Each row was made from one walk, in order. Every step used is in the known rows, and no mark comes twice. Write each row's walk.
Known rows:
S/U/Z: [  0.8 -15.3 -16.0  -8.8  15.3  -8.8  12.7 -15.9  22.4 -34.4  12.1  -0.7
  42.3 -21.0  13.8  18.9  -7.4  -2.7 -16.8  -2.9  28.7  18.7  -5.7  -9.6
  39.3]
N/M/R: [ 22.1  19.2  -0.4 -28.6  -1.0   0.7  11.0   0.0  -1.8  17.1  -9.1  16.8
   7.8  21.3   7.3   1.8  -4.3  -8.8  37.4 -30.2  31.9   3.2 -17.7 -14.0
   4.2]
U/N: [ 10.5  -8.8  12.4 -14.5  -3.5 -17.2 -17.7   2.3  -1.9  -7.5  37.0 -14.4
   6.8   1.3   1.5 -14.9 -17.1  -0.6 -13.0  -4.4   8.0  21.9   0.5  12.7
  16.1]
J/S/U/Z: [  0.2 -13.1 -12.6 -23.1  18.3  -3.5  19.2 -14.3  27.4 -38.2  11.8   0.5
  53.9 -16.4   9.3  22.5 -14.0  -7.7 -30.7  -5.0  27.6  14.8 -11.4 -10.8
  36.1]
S/U/N/M: [ 29.2 -12.2  -1.5 -35.5   9.8 -33.3   2.9   3.4  14.1   1.0  36.3  -8.4
  12.6   9.8   6.3 -12.0  -6.3  -6.1   8.2  -3.7  41.5  16.2 -28.1   2.1
   7.8]
N/U: [ 12.9 -18.5  -7.1  -4.6   1.1  -4.5  23.4  -8.5  20.8  -4.7  10.7   3.6
  23.8  -9.3  -5.2  11.7  21.6   1.8  -0.5  -5.1  28.8  -7.5  -5.3  16.6
   2.9]
U/Z: [ -4.7  -9.4   0.2   0.8   1.9   2.7   3.3  -9.3  14.5 -26.8  10.6   1.9
  19.8  -2.6   8.7  17.3 -14.4  -7.0 -18.6  -3.7  21.2   4.5   5.8 -11.4
  36.5]
G/J/S/U/Z: [  5.0 -12.4  -7.8 -22.2  14.4  -6.9  19.5 -13.1  34.5 -33.5  15.7   2.4
  58.8  -9.5   5.9  16.8 -11.9 -16.8 -31.7  -2.0  25.4  12.1 -16.3 -18.7
  36.3]
C/X: [-11.9 -15.5  -5.6   9.6 -27.2  -3.1 -20.6  16.8   7.2  11.6 -12.2  -7.9
 -17.9  -0.1 -11.0 -18.7  18.0 -13.3 -22.4 -10.0  -1.5   1.6   5.8 -10.1
 -25.2]
S/U/D: [ 12.6  -9.9 -10.2  -7.3   8.8 -12.5  18.1 -15.1  10.1 -33.0   6.3  14.2
  40.2 -19.4  22.0  17.4 -16.0  -2.5 -25.4 -16.5  16.1  33.5 -15.7  -0.4
  42.6]
N/U/S: [  7.0  -9.1   9.8  -1.2   5.7  20.2  35.6 -15.0  30.5 -13.0  17.1 -12.6
  36.9  -7.1   5.9   9.2   3.7   8.4 -28.6   3.0  19.0 -10.9   2.4  -4.9
   8.7]
X/J/S/U: [ 14.9  -8.5 -16.2 -24.6  15.4 -16.7  28.0 -12.3  13.6 -10.5  11.6   0.1
  43.9  -7.2  -0.4   7.0   1.0 -11.7 -17.8   0.9  12.1  14.6 -23.5  -2.4
  -8.7]
J/S: [ -2.4   2.0   6.3 -27.5   5.5  12.2  14.2   2.6   9.0  -5.2  -0.8   1.7
  26.5  10.0  -9.2   9.2 -12.0 -11.4 -24.8  -2.6   2.2  -5.7 -10.4  -3.3
  -6.1]
B/N/U: [ 21.8 -16.1 -13.1 -25.2   0.1 -29.4  12.2 -18.0  11.9  -4.9   2.7   3.4
  34.5  -7.6   3.2  13.0  17.6 -11.9 -21.5  -0.1  32.6  -4.2 -12.2  19.5
   2.9]
X/N/M/J: [ 32.8   9.0  23.6  -5.7  -6.6 -26.5  -0.8  -6.1  -8.2 -10.8   7.4  -1.3
  20.3  25.3   6.7  -5.0  17.3 -35.5  10.4  -0.5  34.9  -5.2 -22.5 -18.4
   7.5]
G/J/U/N/M/R: [ 33.5  11.0   5.5 -40.0  -3.5 -12.4  10.6   6.5   1.9  13.2   3.7  10.6
  20.7  31.1   2.7  -1.6 -10.3 -15.9  26.8 -32.5  34.3  13.2 -29.2 -15.8
  10.5]
B/N/J/S/U: [ 21.8  -2.6 -17.6 -37.4  16.4 -20.4   9.9 -16.1  27.5 -12.6   2.3   0.6
  56.8  -7.6   4.8  -0.4  -1.6 -26.6 -26.7  -2.2  20.9   5.7 -26.2  -5.0
   4.1]
S/U: [  9.6  -8.8 -23.6 -13.9  17.8 -17.3  13.9 -11.1  13.1 -11.6   2.2  -4.1
  31.9 -25.3   6.7   0.8   9.7   6.3   1.9  -1.0   9.8  18.5 -15.1   3.4
   4.7]
M/J/G: [ 21.5   8.9  39.4  11.6 -15.4  -6.8   3.6  -6.6   6.9 -17.3  11.9  -7.1
  38.7  10.6  -1.9  -0.7 -13.7 -31.6   4.6  15.5  15.0  -8.0 -12.6 -29.4
 -16.5]
Z/U/D: [ 12.8  -0.7 -13.0   8.9  -5.5   1.1  11.9  -2.9 -14.3 -33.9   5.5  10.4
  31.4 -16.9  26.7  20.4 -21.5  -1.5 -33.7 -23.7  28.1  24.0  -2.0  -1.2
  46.5]
G/J/S: [  7.4   5.9  15.5 -27.9  -1.4   4.0  15.1   4.6  21.5   5.7   9.2   5.7
  33.5  23.6 -17.1  -1.5  -7.5 -30.3 -28.5   3.8  -3.4 -13.7 -22.0 -19.0
  -5.6]
B/N/M/J/G: [ 34.5   9.6  38.4  -7.4 -13.4 -24.2   2.9  -9.2   6.9 -10.8  13.0  -5.3
  40.2  21.1   2.5  -0.6 -14.0 -42.8   3.6  17.5  32.8  -9.9 -26.8 -31.1
 -19.6]
B/N/U/S: [ 12.2  -6.9   7.4 -16.2   6.4   2.2  27.5 -22.1  24.5 -14.2  13.3 -12.5
  45.5  -6.7  11.1   9.4   2.8   0.6 -43.3   6.2  23.1  -8.7  -3.2  -3.8
  10.3]
C/X/N/J/U/Z: [  8.3 -30.1  -8.5 -10.0  -8.7  -6.0  -2.8   3.8  14.4 -29.3  -6.4  -1.9
  23.6  10.4   6.1  23.7  -5.4 -27.4 -36.5 -13.7  31.4   4.0  -3.5 -13.3
  21.4]
X/N/U/S: [ 12.0 -17.9   6.7 -11.8   4.4   9.9  31.6 -15.3  15.9 -11.3  20.0 -17.8
  35.6  -5.6   8.2  13.4  11.8   5.9 -37.4   3.4  22.1  -4.4  -0.2  10.0
   1.1]

Which walk is each row?
[ 12.5 -14.1 -19.3 -20.5   7.2 -16.4  19.2  -6.5  15.9  -5.6   6.0  -2.9
  37.3  -7.4  -3.9  -1.0   7.7 -16.9 -25.5  -2.5  12.7  14.4 -21.1  -6.5
 -18.4] -> C/X/J/S/U
[ 36.6   0.6  37.2  -6.3  -8.9 -24.0   6.0  -5.9  14.8 -17.3  29.8 -10.6
  46.8  12.2   0.8  -6.4 -15.9 -34.6   9.1  12.4  36.5   2.7 -27.6 -28.4
 -12.5] -> S/U/N/M/J/G
[ 20.4 -11.6   4.8 -37.6   8.1 -26.9   0.1  -2.9  17.7 -12.5  43.8 -14.7
  46.6  -4.0  -2.2 -15.0 -14.3  -9.5 -26.6  -3.4  13.7  29.0 -20.4   5.9
  17.9] -> G/J/S/U/N
[ 17.7  -5.6  -7.6  -8.1  -6.2 -16.1 -13.6   6.5 -18.5 -17.0  36.9 -22.7
  21.6 -12.1  11.9 -10.1 -15.8   6.6 -21.0 -11.4  27.3  26.1   2.2  12.6
  23.6] -> Z/U/N
[ 21.6  -5.9  23.1  10.8 -17.9 -14.0  10.0  -3.6   0.5   5.7  26.4  -2.0
   8.3  18.6  -4.7   2.1 -20.4 -28.6  -2.9  20.9   9.3  -4.2 -10.0 -15.4
 -45.4] -> X/J/G
[ 17.0 -14.8 -20.6 -30.3   5.8 -15.6   4.8  -5.3  24.3  -6.2   4.2  -5.6
  43.8  -7.8   0.3  -3.7  10.9 -26.5 -30.2  -7.7  19.1   9.9 -21.7   0.9
  -9.7] -> C/X/N/J/S/U
[ 32.3  -4.4   2.5  -4.6  -4.6 -21.8 -21.0  -6.7  32.9  -5.1  37.1  -3.1
  21.3   9.2   8.2 -28.5 -10.9 -35.3  -9.8  -6.2  26.0   1.9  -5.6  -5.3
  20.8] -> S/U/N/J
[ 27.7  21.0  -4.4 -42.5  -2.3 -17.0   2.0  -7.1  -7.7  16.7 -13.8  17.1
  16.6  22.4  12.0   3.5  -6.8 -18.4  22.8 -27.2  35.9   5.6 -24.6 -11.9
   5.1] -> B/N/M/R
[ 15.1   1.4  -5.4 -22.8  18.5 -10.5  22.8 -14.2  17.0 -27.2   1.0  -3.6
  63.9 -13.4   1.2   3.6   5.4 -13.4 -12.1  -4.6  16.6  11.7 -24.6 -12.0
   9.9] -> M/J/S/U
[ 16.1 -13.2  -0.3 -37.2  11.4 -22.8  -0.6  -3.5  10.3 -18.0  37.6 -17.2
  42.1 -11.0   2.7  -8.6 -15.9  -0.8 -26.3  -5.6  15.0  31.6 -14.2  13.7
  17.4] -> J/S/U/N
[ 14.4 -21.7   5.7 -27.4  -0.3 -18.2  -2.7   9.9  -7.6 -17.8  17.3 -16.6
  19.1   6.3  -1.9   3.8 -16.8   5.9 -17.3  -9.7   9.1  25.2  -9.3  11.5
  13.4] -> J/U/N
[ 16.1  -5.4   8.8  -4.1   0.5  -4.3  18.4   3.7  -9.1 -31.2 -29.8  -3.3
  35.5  11.2  -3.6  21.6   6.8 -11.0  -0.9 -10.6  11.0   0.8 -17.6 -21.0
   8.8] -> M/J/U
[ 21.5  -8.7   9.7 -32.3   9.7 -24.3  -0.7  -8.1  10.9 -25.1  36.6 -18.0
  52.0  -7.0   2.7 -12.4 -12.2  -9.6 -21.8  -6.3  19.3  29.6 -16.2   3.8
  24.6] -> M/J/S/U/N
[ 14.8  -1.9  23.0  -6.9   7.6  14.5  35.0  -4.4  11.6 -28.4  -5.4 -14.4
  42.5  15.0   7.4  14.4  -7.4  -3.7 -22.9  -2.5  17.3  -8.6 -14.3 -34.0
  11.7] -> N/M/J/U/S
[ 37.0  13.5  24.4   2.1  -7.9 -23.7  -2.1  -3.1  -2.2 -20.0  24.2  -7.3
  32.1  18.7   9.8 -15.5   0.5 -30.0   8.7  -7.4  46.6  -0.3 -19.1 -27.0
  27.1] -> Z/U/N/M/J
[  8.2  -6.1  14.7 -10.4   5.2  17.5  34.2  -0.8  18.7 -13.6  -1.3 -14.4
  37.0  13.1  -0.7  12.2  -8.1   0.9 -33.6   3.4  -3.0  -6.0 -11.5 -28.5
   4.4] -> G/J/U/S
[ 25.3  -4.9  -7.3 -36.7  19.0 -23.2  23.3 -12.5  10.7 -19.7   6.4  -5.4
  60.1  -5.4   4.4   5.7  11.5 -18.5 -13.0  -3.3  28.6  14.5 -34.6  -4.1
   2.9] -> X/N/M/J/S/U
[ 17.5  -2.3   3.9 -15.4   7.7  -9.1  23.6 -18.2  14.1 -42.2   5.6  15.8
  61.2 -11.4  19.1  19.4 -18.5 -16.4 -34.6 -18.5  20.0  28.1 -22.3 -11.9
  47.2] -> M/J/S/U/D
[  8.7 -18.9  -4.4  -6.1   1.2   1.5   7.4  -1.2  21.0 -35.7  -4.2   3.4
  31.0   9.7   6.6  26.7 -16.3 -21.9 -23.3 -11.3  29.5  -1.4  -5.2 -21.7
  35.4] -> N/J/U/Z
[ 23.5 -17.9   4.7 -17.8  -6.5 -18.7  12.0  12.5 -11.7 -18.9 -25.6  -7.0
  24.8  21.6  -4.5  16.9  18.4 -22.1  -6.0 -13.0  25.7   2.7 -28.0 -18.0
  -8.7] -> C/X/N/M/J/U
[ 23.7 -13.3  -5.5 -32.6   3.5 -27.4   2.3   6.5 -11.4  15.7  13.5  -3.2
  -9.5  22.7   7.0   3.2  12.5 -14.2   4.0   0.7  32.4   3.0 -26.0  15.6
 -18.5] -> X/N/M
[  7.4 -12.0 -11.0 -18.8  13.6  -3.6  13.0 -16.0  35.7 -36.4  15.7   2.8
  55.5 -10.5  10.3  16.3 -15.0 -20.3 -30.5  -5.9  33.2   7.2 -10.7 -16.6
  39.3] -> N/J/S/U/Z
[ 29.9  -4.6  30.0   1.5 -20.3 -11.1 -14.6  -1.2  25.1  -1.6  37.6  -8.4
  22.9  18.3  -0.8 -15.2 -31.2 -41.2  -7.9  12.1  21.3  -8.6  -7.9 -16.7
 -17.3] -> U/N/J/G
[ 29.8 -16.9  -0.8 -35.4  -1.7 -35.7   3.4   8.3  15.7   7.4  37.8  -7.4
   9.7  20.9  -0.9 -18.5  -4.3 -22.7  -9.3  -5.0  40.6  14.7 -30.2  -4.9
 -10.0] -> C/X/J/S/U/N/M
[ 20.0 -29.5 -13.0 -19.1   0.1 -19.2  16.6  -7.8   1.3  -1.3  13.0  -3.4
  22.1  -7.3  -0.7  18.0  32.7  -2.4 -14.0  -3.6  31.0   3.7  -9.0  38.5
  -9.0] -> X/N/U
[ 33.3   3.3  44.2  -1.9 -13.7 -17.9   1.9  -2.7  10.8 -12.2  28.6  -9.2
  36.0  21.6  -1.6  -7.2 -18.9 -36.9   8.8  13.5  33.1  -3.6 -23.4 -29.7
 -15.0] -> U/N/M/J/G
